Every row comes from one small tree of marks. The marks that hang from a mark follow it in brackets, in alphabetical order. Every link used is in the known rows. Which tree was each row made from?
Known rows:
Z{A{J{E{Y} H}}}: [  1.2  20.5  12.8  11.7  40.1   6.6  -8.5  -5.9  16.0 -16.2  -0.7 -16.6
 -15.7   1.5  -5.6  16.6  30.7 -12.9  -3.4 -15.7  10.5   1.3]
R{Z{A{J M}}}: [  4.5  27.4   3.8  28.0   3.6   9.7  21.7  -3.0  11.6  -5.6  -5.1 -18.5
  45.5  10.1 -12.3   0.6  20.1  -7.6  -1.7 -12.6 -17.1  -0.5]
R{Z{A{Y}}}: [ -0.4 -14.0   6.9   4.5   2.0  11.2  15.0  -2.1 -10.1  -7.2  -4.7 -15.6
  39.1  -5.5  -7.1   3.5   6.5 -10.8  -0.5 -12.4 -20.1  -7.5]
J{E{Y{A H}}}: [ -4.3  33.3  12.3 -12.8  34.9  14.5 -13.9 -22.4  10.5 -10.7  -5.5  13.7
 -27.9 -23.9   7.0  26.8 -21.8 -13.7  -4.4 -21.5  12.6  -4.4]
Y{A{J M} E H}: [  6.9  37.5  10.6  28.9   8.1  13.1  -5.2 -31.9  23.4  -9.3  -5.6  11.0
   8.0  19.6   1.8  17.7  -9.5   2.0  -6.6   4.2   1.2   0.1]
J{H}: [-12.6  15.9   5.7 -38.3  10.7   7.1 -10.7 -20.8 -10.2 -18.4  -2.7  11.6
  -6.1  -8.6   2.7   9.2  22.3 -16.6   3.6  10.1   7.4  -8.0]
A{J{E} M}: [ -5.1  26.9  10.4   0.5  14.6   7.8  11.7 -30.5  17.2  -8.1  -0.5  12.5
 -14.1  11.3  -1.6  -2.1  21.1  -1.7  -0.5  16.8   4.5   1.4]
M{A{J{E} Y{H}}}: [ -5.0 -17.4  10.4  19.7  11.5   1.1 -19.4  -9.4   7.8 -10.1   0.4   7.1
 -28.4 -12.4 -12.2   1.1  33.1   9.3   1.6   9.1   8.5   7.8]
M{A{J{E{Y}}}}: [ -5.7  19.5   6.5   2.9  35.7   6.2  13.5  -0.3  11.1 -11.6  -1.3   9.1
 -20.6  -1.9 -12.2   7.1  26.6  -0.1   2.4  -9.0   7.7   8.5]
J{E{Y{A{M}}} H}: [ -8.6  46.3  11.3 -23.9  36.4  10.7  -0.8 -22.4  32.1 -10.5  -6.7  20.6
 -53.6  -2.7   1.9  23.6 -13.3 -11.8  -2.7 -12.8  21.2   1.1]
E{Y}: [ -4.7  20.3   7.5 -33.3  33.3  13.9   8.2 -16.2  -2.3 -14.1  -4.9  14.5
  17.2  -4.9   7.1  12.3   1.2 -15.1   0.4  -9.4 -11.3 -11.9]
Z{A}: [  1.5  16.5   2.3 -30.5   5.6  12.6  13.3 -13.6 -13.6 -20.7  -3.3 -19.1
  54.0  -9.6  -5.2   6.4  16.3 -14.3   1.0  11.8 -14.6  -2.7]
Z{A{J Y}}: [  8.3 -28.0   8.9  18.4  10.3  10.7  13.6 -15.9  -1.8 -16.7   0.1 -17.5
  48.2   2.6  -2.3   1.6  12.6  -0.2  -1.2  16.1 -21.2  -2.9]
Z{A{J M Y{E}}}: [ 15.4  -2.8  12.0  28.8   9.2  11.0  16.9 -20.4  22.9 -10.9  -2.5 -14.6
  41.5  40.8  -8.0   2.4  16.1   8.0  -4.6  17.4 -22.2   0.9]
Z{A{M}}: [  4.0  32.6   2.1 -31.1   4.7  11.8  14.8 -15.7   7.4 -17.5  -5.6 -15.0
  52.7   2.0  -7.8   3.6  17.9  -8.8  -1.3  15.0 -18.3  -0.5]
A{J{E H} M}: [ -9.7  28.6  12.3   0.3  17.4   3.4  -9.8 -28.1  22.5 -10.8  -0.6  13.1
 -43.3  10.6  -2.6   3.7  33.6  -4.8   0.3  13.3  19.0   1.1]
M{A{J}}: [ -6.3   8.0  -0.3  -3.6   7.6   5.1  16.4  -5.0  -7.1 -17.5  -1.0   5.9
  21.6  -5.3 -12.4   0.1  30.7   1.6   5.4  15.5  -2.8   6.9]
R{Z}: [-11.4  19.5   4.9 -14.4   3.4  10.7  14.2 -10.9 -17.7  -5.4  -4.7  10.1
  15.5  -8.0  -0.4   3.6   8.0 -18.4   2.0 -14.6  -6.9 -11.3]
M{A{J{E H} Y}}: [-11.5 -20.5   9.6   9.9  14.7  -1.5  -8.1  -6.6   8.0 -13.3   1.5  10.8
 -51.9  -1.9 -14.2   1.8  39.8   6.0   4.1  14.2  19.5  10.2]
J{A{M Y} E H}: [ -9.9   3.1  11.0 -24.2  14.4   6.0  -9.6 -24.9  20.7  -9.7  -1.0  12.7
 -77.4   5.3  -2.8   8.4  -0.9  -4.1   0.1  15.1  28.6   2.8]
A{J}: [ -4.6   5.3   7.1  -1.1  12.0  10.8  12.0 -25.2  -8.5 -15.1  -0.2   8.1
  24.2   0.1   3.8   1.5  14.8  -7.0   1.9  14.5  -7.5  -6.7]
Y{A}: [ -7.0  17.0   3.2 -28.8   7.0  16.2  21.8 -28.1 -13.0 -16.8  -4.4  13.3
  20.3 -16.7   6.2  14.2 -24.2 -11.9   1.0  11.3  -1.0  -3.3]
Z{A{M Y{H}}}: [  8.5   1.1   9.0 -10.3   5.9   9.0 -19.5 -17.5  18.1 -14.3  -5.8 -13.4
  39.2  -4.8  -3.9   5.8  15.6  -0.7  -4.2   9.0 -21.7  -5.0]

Write each row's tree:
[-12.4  39.1   6.4 -36.2  13.0   6.4  -5.8 -23.1  15.6 -12.9  -1.6   8.9
 -69.7   1.4  -5.4  10.8   7.5 -11.9   0.8  10.9  35.9   4.9]	J{A{M} E H}
[  6.3 -10.7  10.3  16.3  12.0   4.9  -5.1 -14.9  24.9 -16.0  -1.8 -12.6
  16.7  12.6  -6.7   4.2  26.9   2.6  -2.5  15.8 -10.7   0.1]	Z{A{J{H} M Y}}
[ -3.1  24.3   8.4  12.6  35.5   3.8 -17.7   0.9  16.2 -10.6  -2.5   6.0
 -26.2 -12.5 -11.1  12.8  33.2  -0.2   0.5 -18.4  10.7   5.6]	M{A{J{E{Y{H}}}}}
[ -1.4  33.6  11.0  19.9  13.0  10.6  -9.0 -33.7  24.5  -8.2  -3.3  11.7
 -23.7  -8.2   1.8  14.0  -6.6  -0.5  -5.0   5.6  13.4   3.5]	Y{A{J{E} M} H}
[  1.0   4.4  12.8 -14.4   7.8  11.4  10.2 -30.8  15.4  -7.1  -3.9  17.7
   9.3  33.6   0.6   2.2   4.6   2.3  -2.5  19.1 -14.5  -6.2]	A{M Y{E}}
[  2.9   1.5   6.7   3.2   1.4  10.7  16.9  -4.6  10.9  -3.8  -7.1 -11.8
  38.0   5.5 -10.1   0.2   7.7  -5.2  -2.1  -9.8 -23.3  -5.4]	R{Z{A{M Y}}}
[  3.5  -8.9  13.1  19.9  11.7   6.9 -21.8 -28.7  23.2  -8.7  -2.3  13.7
   9.0   4.3   5.0   2.0  13.8   6.1  -3.4  12.2 -14.5  -8.1]	A{J M Y{H}}
[ -4.7  -8.8  10.5 -14.1  11.5   9.4  -7.2 -20.9  -1.5 -13.7  -0.2   8.3
 -43.5  21.1   0.1  15.4  -5.1  -7.0  -0.1  10.4  19.9  -3.7]	J{A{Y{E}} H}
[  0.0 -21.3  14.4  19.6  16.5   4.5 -10.1 -16.6   8.0 -15.8   1.7 -16.5
 -17.4   1.7  -6.5   5.6  30.7  -2.0  -1.3  11.6   8.3   2.4]	Z{A{J{E H} Y}}
[ -6.4  30.5  14.2 -21.4  36.7  10.3 -25.6 -18.8   7.8 -10.4  -4.3  11.8
 -24.1 -15.4   5.0  16.2  12.5 -14.8  -2.8 -19.8   6.9  -9.0]	J{E{Y{H}}}
[  4.2 -23.1   9.3  40.8   5.8   9.8  17.0  -1.8  -4.3  -6.2  -2.0 -18.0
  40.1   2.6  -7.2   0.9  11.2  -4.6  -1.3 -12.2 -20.0  -5.8]	R{Z{A{J Y}}}
[ -3.7 -27.6   3.9   8.4   8.4   5.4  14.6  -6.9  -1.2 -15.0   0.3   9.8
  13.9  -1.1  -9.9  -2.4  22.2   9.2   4.2  19.2  -9.9   4.9]	M{A{J Y}}
[  6.4  -6.2  12.8  19.2  13.3   9.0  12.7 -22.7  23.9  -9.6  -0.7 -13.5
   9.6  13.5  -7.5  -2.1  19.0   5.1  -2.7  18.5  -9.2   5.5]	Z{A{J{E} M Y}}
[ -7.7   9.2   6.9   7.5  13.1  10.4   2.8 -25.0  -0.1 -18.2  -1.6  11.7
  -8.7  -9.4   3.8  17.1  -6.5  -8.8   0.0   8.4  12.8  -0.9]	Y{A{J{H}}}
[ 13.1  11.3  11.2   1.1   5.0   9.7 -17.9 -18.5  21.9 -10.8  -6.5 -14.6
  35.1  22.2  -7.5   9.4  17.4   1.3  -6.7   6.7 -19.1  -3.9]	Z{A{M Y{E H}}}
[-11.9  29.1  10.0 -31.1  39.0  10.1  -9.4 -11.9   7.6 -13.7  -1.1   8.2
 -73.5  -6.0   1.3  21.5  -2.3 -18.8  -0.6 -15.5  34.9  -1.0]	J{A E{Y} H}
[ -6.3  -1.5   8.0 -27.5  10.6   7.5  -7.7 -21.3  15.9 -13.3  -1.8  12.7
 -41.2   5.3   0.3   9.6  -5.3  -3.9  -0.4  15.1  14.0  -2.1]	J{A{M Y} H}
[  2.2  27.7   7.0  17.3   9.3  11.4  -6.9 -30.3  19.8 -12.2  -5.2  11.9
  13.4  -8.1   3.8  14.4 -11.9  -0.3  -4.7   6.3  -2.1  -1.2]	Y{A{J M} H}
[  1.7  42.9   8.2 -15.9  30.1  14.5 -10.2 -21.6  27.3 -11.0 -10.0  17.1
   6.6 -12.8   6.9  24.9 -25.1  -8.7  -5.7 -18.1  -5.9  -7.0]	E{Y{A{M} H}}
[ -1.0  27.4   8.8 -15.4  30.7  15.8 -11.4 -18.9   6.6 -14.3  -7.3  13.7
   8.1 -23.6   9.9  27.8 -26.4 -13.7  -3.7 -21.1  -2.4  -8.8]	E{Y{A H}}
[  7.1  10.5   9.9  14.9   1.1  11.7  18.6  -6.0  14.9  -1.2  -6.4 -13.3
  33.3  32.9 -12.7   4.2   9.9  -3.3  -4.0 -12.0 -21.6  -4.7]	R{Z{A{M Y{E}}}}
[  2.7 -10.2   9.1  13.4   1.5   8.3 -16.7  -1.8  -5.5  -6.4  -6.0 -18.2
  33.9 -15.5  -5.9   8.6  13.2 -10.6  -2.9 -22.5 -17.3 -10.4]	R{Z{A{Y{H}}}}
[-10.5  21.5   8.8   1.8  38.4   1.3  -7.3   3.5  16.2 -14.0  -1.0  10.3
 -49.6  -2.3 -13.9  12.3  39.9  -3.1   3.0 -13.1  22.2   8.5]	M{A{J{E{Y} H}}}
[ -8.9  44.9  10.0 -32.1  38.3   8.0  -7.8 -14.3  28.7 -10.4  -3.8  11.7
 -75.1   5.6  -1.9  18.6  -0.5 -13.8  -1.5 -12.4  31.6   1.0]	J{A{M} E{Y} H}
[  2.0  12.1   4.6  29.4   5.0  10.6  20.0  -0.2  -9.5  -9.0  -2.6 -21.9
  47.7  -1.2  -8.6   3.3  19.7 -12.7  -0.7 -16.3 -14.0  -3.8]	R{Z{A{J}}}
[ -2.2  37.7   4.7 -19.7   5.6  12.8  -9.0 -29.6  14.3 -13.1  -8.0  13.7
  11.9 -16.0   4.1  17.1 -16.7  -6.4  -3.4   5.8  -1.3  -3.4]	Y{A{M} H}
[ -5.6  34.2  15.4   3.5  42.1   4.8 -10.0 -18.6  35.8  -8.0  -2.5  16.6
 -48.6  13.9   1.3  11.5  25.4  -6.9  -2.3 -10.7  14.7  -1.3]	A{J{E{Y} H} M}
[ -7.1  -6.7  16.6  11.5  18.2   3.2 -11.9 -28.9  27.6  -8.0   0.1  17.4
 -50.8  14.6  -0.4   0.5  25.4   3.1  -1.1  16.6  12.5  -0.5]	A{J{E H} M Y}
[  2.7 -20.9  14.7  22.4  13.2  11.9  10.6 -28.5   0.2  -9.3   0.7  11.8
  12.1  29.9   4.0   3.0   8.1   2.6  -0.2  16.0 -11.4  -6.6]	A{J Y{E}}
[-13.7  15.3   5.1  -2.0  13.4  -1.1  -6.1  -4.8   2.5 -15.9   0.9   6.4
 -43.8  -5.4 -16.4   4.5  48.1  -1.6   5.5  10.4  26.4  11.7]	M{A{J{E H}}}
[ -4.9  43.8   8.5 -31.3  35.7  13.3  12.9 -18.1  23.4  -8.4  -3.0  11.1
 -45.7   5.3  -0.3  13.6 -14.3 -11.1  -1.7  -8.3  16.4   1.6]	J{A{M} E{Y}}
[  0.2  37.0   2.3  -8.4   0.1  10.9  19.5  -2.2   5.1  -6.7  -7.8 -16.0
  44.6   2.4 -12.0   3.2  15.9 -13.7  -1.2 -13.1 -17.6  -3.7]	R{Z{A{M}}}
